Each row was made from one path, in order. Every step used is in the known rows, and no mark comes twice. Write each row's path.
In the rows, 128 means zero.
Known rows:
selet > soka > lodizo: [145  96 117 166 142 109 109 100 160 188 100 121 146 101  89 143 110 132
 115 130  84  90 112 133 191 156 146 119 149 140  98  86]
lodizo > reme > soka > gagi > revip: [136 126 138 122 145 124 118  89 130  50  86 155 129 204 153 106 112 129
 159 107 128 139 132  93 109  74 165 139  93 154 120 127]
reme > zudulo > lodizo > gagi: [107 142 140  96 111 154 134 165 119 169 129 122 151  60 184 102 144 124
 187 188 163 162 132 134 157 128  87 170  79 141 122 116]
gagi > revip > lodizo > reme > zudulo: [ 98 159 116 119 109 153  85 166  93 141  67 101  62 143 111 140 108 145
 156  99 178 108 176  84  75 177 106 174 149 161 141 184]
zudulo > lodizo > gagi > revip > soka > reme: [151 125 171 153  82 157 172 148 112 105 174 152 161 108 114  90 189  84
 152 149 162  80 108 135  79 175 136 134  73  99 118 120]
lodizo > gagi > soka > reme > revip: [157 145 108 101 147  98 144 143 151  80 173 134 138 139 155  98 146 119
 124 169 110 163  89 102 120 116 112 115 121 132 117 134]
selet > soka > revip > reme > zudulo > gagi: [ 77 149 123 104 139 138 151 138 158 155 141 106 110  88  84 155 133 180
  79  99 131 133 179 137  59 137 111 150 112 112 204 124]
lodizo > reme > zudulo > gagi: [105 186  98  69  99 125 123 125 139 104 103 165 116 126 168 126 112 173
 141 136 168 190 159  75 127  99  75 155  96 165 130 136]
revip > selet > soka > reme: [102 103 126 180 126  73 123 139 128 175 158 146 153 150  97 143 136  88
  71  99  66 135 112 154 142  74 128 100 135  88 100 117]
soka > reme > zudulo > lodizo: [113 174 152 121  94 154 145 180  97 142 121 124 170  98 161 152 140  83
 137 141 143 122 136 130 126 145 138 168  61 124  85 136]
selet > soka > gagi: [116 130 106 147 174 112 130  90 152 153 125 131 159 116 112 153 102 130
 117 131  81 137 103 170 205  75 148  96 109 114  93  92]
zudulo > lodizo > reme > gagi: [161 169 126 124 101 131 137 127  96  99  90 182  89 156 228 129 117  96
 145 123 133 135 129 143 164  97 100 150  91 129  92 109]
gagi > revip > selet > soka > reme: [106 105 140 167 139 108 123 128 135 164 162 117 171 162  59 157 141  73
  93  72  83  98 106 150  75 117 118  92 153  95 123 130]
soka > gagi > revip > lodizo > reme > zudulo: [111 153  93  98 141 168 108 138  70 134  80 102  90 144 142 147  99 147
 139  95 168 120 188 102 100 137 138 181 112 170 129 166]
zudulo > gagi > revip > soka > lodizo > reme: [165 103 122 118  80 128 122  80 141  85 121 183 120 150 111  89 159 150
 113 106 180  71 133  76  96 167 134 140 131 165 134 110]
zudulo > gagi: [118 164 141 117 122 115 117 126 168 105 140 162 159 102 152 125 127 145
 139 147 134 166 106 128 165 112 121  94 108 129 117 133]
gagi > soka: [108 125 139 125 145 103 137 120 149 106 111 138 122 112 106 136 111 117
 148 143 117 165 102 138 208  98 154  88 173 103 104 138]
reme > lodizo: [139 139 126 146 157 131 114 149 127 122 110  81 136 125 158 132  85 125
 156 127 135 129 111 138 164 120 133 117 158 151 137 140]
gagi > soka > revip > reme: [ 91 121 153 131 142 102 148 128 127  86 112 106  92 144  97 162 123 120
 101  93 120 139 158 157 140 135 187 128 156  69 159 162]
gagi > revip > lodizo > reme: [131 155 125 162 111 131  73 151 108 106  62 126  77 174 108 140 105 133
 154  88 152  96 158  98 111 193 128 149 161 146 120 182]
soka > lodizo > gagi: [150 106 116 126 121 110 107 116 143 166 138 123 175  98 165 115 137 155
 144 169 110 148 116 127 205 158 144 141 118 155  97 100]
soka > lodizo > reme > gagi: [182 135  90 117 108 106 113  92 106 135 102 160 103 178 207 151 107 141
  95 126 122 144 132 129 177 112 131 155 115 147  91  93]
zudulo > lodizo > reme > gagi > revip: [165 163 137 118 103 162 137 108 106  91  94 162 100 167 185 144 126  80
 173  95 158  93 132 139 104 131  97 141 103 130 113 132]
soka > lodizo > gagi > revip > reme > zudulo: [103 110  98  88 139 156 129 127 116 181 158  71 145 112 142 134 165 161
 133 139 183 146 187 130  87 201 121 183 114 160 169 130]
reme > soka > lodizo > gagi > revip: [152  72 158 132 128 139 117 107 164 133 140 123 168 119 139  59 156 151
 174 152 125 115 121  93 117 155 156 135 131 173 153  97]
reme > revip > zudulo > gagi: [138 130 143 105 110 149 112 116 133 122 168 142 107 115 159 105 171 148
 132 187 157 144 124 126  84 133  41  95 109 172 139 134]
lodizo > gagi > revip: [132 138 141 122 139 128 113 123 172 124 153 104 176 121 109 136 133 132
 177 154 134 155 101 137 124 152 106 114 124 126 138 144]
soka > reme > gagi: [154 170 123 133 129 110 151 141 117 115 165 155 149 156 176 182 123 112
  80 143  92 183  99 163 136  92 143 106  83  87  95 112]
gagi > soka > revip > lodizo: [106 116 165 153 133 126 128 163 111 120  84 104  85 101  84 132  92 134
 119  98 106  98 138 133 154 157 194 132 187  90 135 163]
reme > revip > selet > soka > gagi: [132  70  99 148 172  89  96  99 131 177 151 135 132 156 136 113 146  98
  91 104  82 112 103 162 148   4  88  95 132 143 113 117]
gagi > soka > revip > selet: [ 85  62 174 123 126  93 132 130 126 122 115 120 137 127  94 145 119  86
 109  83  90 136 122 154 163  58 165 109 185  69 126 152]
soka > gagi > revip > selet: [ 97  90 135 121 158 122 118 101 109 136 148 120 189 159 135 148 140  76
 126  76 118 135 123 176 148  54 150  94 128 119 101 141]
selet > soka > revip > zudulo: [111  87 157 161 113 143 120 107 126 171 112  93 113 105  47 172 111 129
 104 147  91 103 127 167 102 158 105 103 142  89 129 110]

Which path is each row?
[ 94 161 122  38 106 139 156 111 146  69  92 143 110 114 123 138  93 166
 129 109 143 153 153  70 100 107 124 168 134 133 151 139]
lodizo > reme > zudulo > gagi > soka > revip
[109 144 151  91 120 197 136 151 129 158 134  98 166  70 144 117 148 109
 210 155 174 121 132 138  98 159  86 161  98 152 142 136]
reme > zudulo > lodizo > gagi > revip
[150  96  97 150 136 112 113  99 161 196 139 123 160  84 117 103 124 156
 129 166  88 121 106 135 196 158 119 126 134 147 109  65]
selet > soka > lodizo > gagi
[160 114 115 128 109 115 143  98 110  87 126 172  63 191 121 131 144 125
 112 126 171 123 111 131  78  84 100 105 134  95 141 120]
lodizo > reme > gagi > revip > soka
[101 170 124  98  84 151 107 171 101 129  81 136  82 115 144 129  94 193
 113 104 150 122 187  68  78 165 121 198 111 150 160 165]
soka > revip > lodizo > reme > zudulo > gagi
[151 143 112 132 153 132 123 151 128 134 139  87 151 108 180  99 100 155
 169 169 144 163 116 134 173 124 111 125 138 158 148 126]
reme > lodizo > gagi
[ 79 150 128  51 142 151 163 132 159 112 142 151 127  59 127 110 128 152
 140 157 156 192 128 109 153  89 111 106 148 138 145 125]
reme > zudulo > gagi > soka
[111 148  75 120 153 166 114 111  88 170  75 105  76 127  93 133  92 156
 128  88 141  94 179 108  91 143 116 164 129 169 132 131]
selet > soka > gagi > revip > lodizo > reme > zudulo
[107 164 109 125  99 155 114 151 121 159  79 134  64  96  96 116  85 202
 104  94 123  97 184  76  70 164 100 185 130 146 175 129]
selet > soka > revip > lodizo > reme > zudulo > gagi
[123  92 126 145 143  96 134 101 111 111 135 165 136 130 118 123 144 123
  97 153 138 147 103 160 193  43 177  95  83  96  90 108]
revip > soka > gagi
[130  94 127 124 137 111 129 103 137 132 103 130 139  99 123 125 112 112
 131 141 119 125 110 123 222 139 185 114 173 142  89 113]
gagi > soka > lodizo
[116 121 152 104 137 114 152 124 160 100 133 114 146  99 104 135 107 140
 151 144 103 160 106 136 162 113 157 117 148  80 137 135]
lodizo > gagi > soka > revip
[133 111 116 131 136 134 121 112 135 145 155  98 147 138 142 125 172 146
 134 125 156 124 175 144 117 217 148 152 121 148 157 128]
soka > lodizo > gagi > revip > reme
[139  41 163 128 100 180 125 104 109 158 148 112 133 103 131  62 178 154
 163 199 155 120 150 123  87 188 122 129 129 173 156  82]
reme > soka > lodizo > gagi > revip > zudulo
[114 163 156 105 137 146 113 117 184  96 146 137 176 114 110 145 131 133
 163 116 148 129 107 122 104 155 115  90 127 141 142 153]
zudulo > gagi > revip
[158  86 147 126 104 146 134  93 155 118 151 161 153  94  88  92 171 137
 119 124 171  66 108 112 107 165 149 107 140 149 139 114]
zudulo > gagi > revip > soka > lodizo
[143  98 103 148 130 109 114 102  93 135 100 171  98 176 187  85 145  74
 119  75 101  63 139 130 143  30  73 158 100 169  88 112]
zudulo > lodizo > reme > revip > selet > soka > gagi
[109 148 126 133 148 122 123 122 144 115 169  96 137 152 132 132 168 147
 146 133 160 168 153 160 103 173 118 121 123 114 172 151]
lodizo > gagi > revip > reme
[ 90  74 128 178 143  80  98 121 145 195 133 145 122 129  86 131 132 105
 107 109  83 134 109 171 179  51 105  82 168  95 120 114]
revip > selet > soka
[142 159 118 132 149 129 167 152 114  76 129 101 142 127 138 123  83 105
 130 118 125 133 110 118 156 135 181 111 168 129 127 135]
gagi > soka > reme > lodizo
[136 117 149 100 149 127 164 116 135  98 123 125 115 125 131 169 100 112
 106 123  91 140  93 168 144  72 158 102 159  66 138 120]
reme > gagi > soka > revip
[158 151 115 196 133 115  89 174 120 164 128 128  84 138 100 116 129 134
  83 122  85  68 119 106  84 168 111 120 134 137 124 146]
selet > soka > reme > revip > lodizo
[148  69 143 146 120 112 109 125 148 144 135 147 150 106 178  45 147 170
 149 183 107 153 118 101 176 125 161 139 111 167 126  76]
reme > soka > lodizo > gagi
[119 123 135 134 164 136 160 145 111  76 108  66  84 136 126 139  91 127
 113  72 143 109 170 152 126 149 184 145 187 109 191 159]
gagi > soka > revip > reme > lodizo
[ 96  84 162 146 134 107 103 126 133 145 134 112 165 153  93 146 148  82
 142  83 131 131 113 159 121  88 113  88 166 106 123 169]
gagi > revip > selet
[147 124 138 142 106 117 148 133 132 100 184 141 169 139  80 119 176 124
 115 158 149 126  97 121  71 147 147 103  96  85 132 125]
lodizo > gagi > revip > soka > reme
[146 140 123  93 126 110 163  98 122  66  94 150  78 174 147 162  80 125
 114 104 104 151 118 128 135  72 142 127 154  80 130 121]
lodizo > reme > gagi > soka > revip
[104 136 151 160 126  96 114 142 132 109 115  93 118 165 116 188 131 128
  93  92 121 139 159 156 119 141 173 146 108  78 148 167]
soka > revip > reme
[106 180 113  58 110 154 123 114 155  91 110 134 136 134 127 141 117 151
 164 113 185 142 153  70  59 135  76 155 117 173 149 155]
lodizo > reme > zudulo > gagi > revip
[146 132 136 174 136 116  62 173 113 148 110 116  73 134 146 110 132 139
 129 138 131 102 121 112 135 139 106 130 141 155 128 181]
reme > revip > lodizo
[127 155 122 146 121 121 148 179  94 123 155 149 109  96 142  86 132 145
 119 160 101 165 143 125 174 178 174 126 147 109 113 136]
revip > lodizo > gagi > soka > reme
[146 118 120 162 120 134 120 129 115 158 157 115 105 143  93 141 155 110
  88 167 103 105 111 140  60 158  62  96 113 141 118 112]
selet > soka > reme > revip > zudulo
[169 124 110 155 123 124 161 157 101 107 178 128 140 126 148  72 143 144
 110 174 155 135 117 124 123 129 142 121 113 122 150 101]
revip > soka > reme > lodizo > gagi
[148 155 124 106 107 134 171 112  98  79  95 188  52 141 207 115 117  95
 152 123 136 135 129 139 185  80 126 132 137 121  95 101]
zudulo > lodizo > reme > gagi > soka
[127 162 120 174 138  93 130 129 159 148 139 134 159 139  79 165 113 113
  96 131  74 130  95 137 138 134 143  97 111  94 100 112]
selet > soka > reme
[108  95 160 107 103 188 162 147 107 149 148 126 126  63 109  83 182 109
 182 177 207 100 124 131  79 134  85 146 102 129 156 121]
reme > zudulo > lodizo > gagi > revip > soka
[124  39 130 165 139 122  94 102 146 213 133 102 163 126  64 129 135  86
 114  68  96  57 119 153 134 132 128 102 191 142 120 105]
gagi > revip > selet > soka > lodizo
[160 169 104 135 142 129 147 165 115 112 162  96 180 127 185 112 105 138
 139 153 117 158 119 129 137 165 133 131 107 142 137 125]
soka > reme > lodizo > gagi
[150 151 132 121 143  99 130 139 142  77 145 134 121 160 126 133 136  93
 110 136 109 123  88 102 120 110 142 105 135 125  99 156]
gagi > soka > reme > revip
[161 173 134 121 139 140 147 128 124 111 168 134 167 166 139 192 130  93
 101 114 111 137  95 161  69 130 134  94 102  87 122 137]
soka > reme > gagi > revip
[183 117  84 126 135 139 122  61 135 154 101 136 103 172 122 159 102 126
 112  90 108  73 121 126  99 153 110 131 152 150 125  71]
selet > soka > lodizo > reme > gagi > revip
[ 95 152 111 106 123 148 161 191  85 155 157 127 101  61 138  91 137 165
 123 175 135 181 163 102 141 157 146 155 135 122 133 133]
revip > lodizo > gagi > soka > reme > zudulo
[104 160 105 133 136 122 140 147 140 177 133 110 155 109  78 170 113 128
  96 136  97 145 117 121 111 117 120 131 102 110 115 113]
selet > soka > reme > zudulo
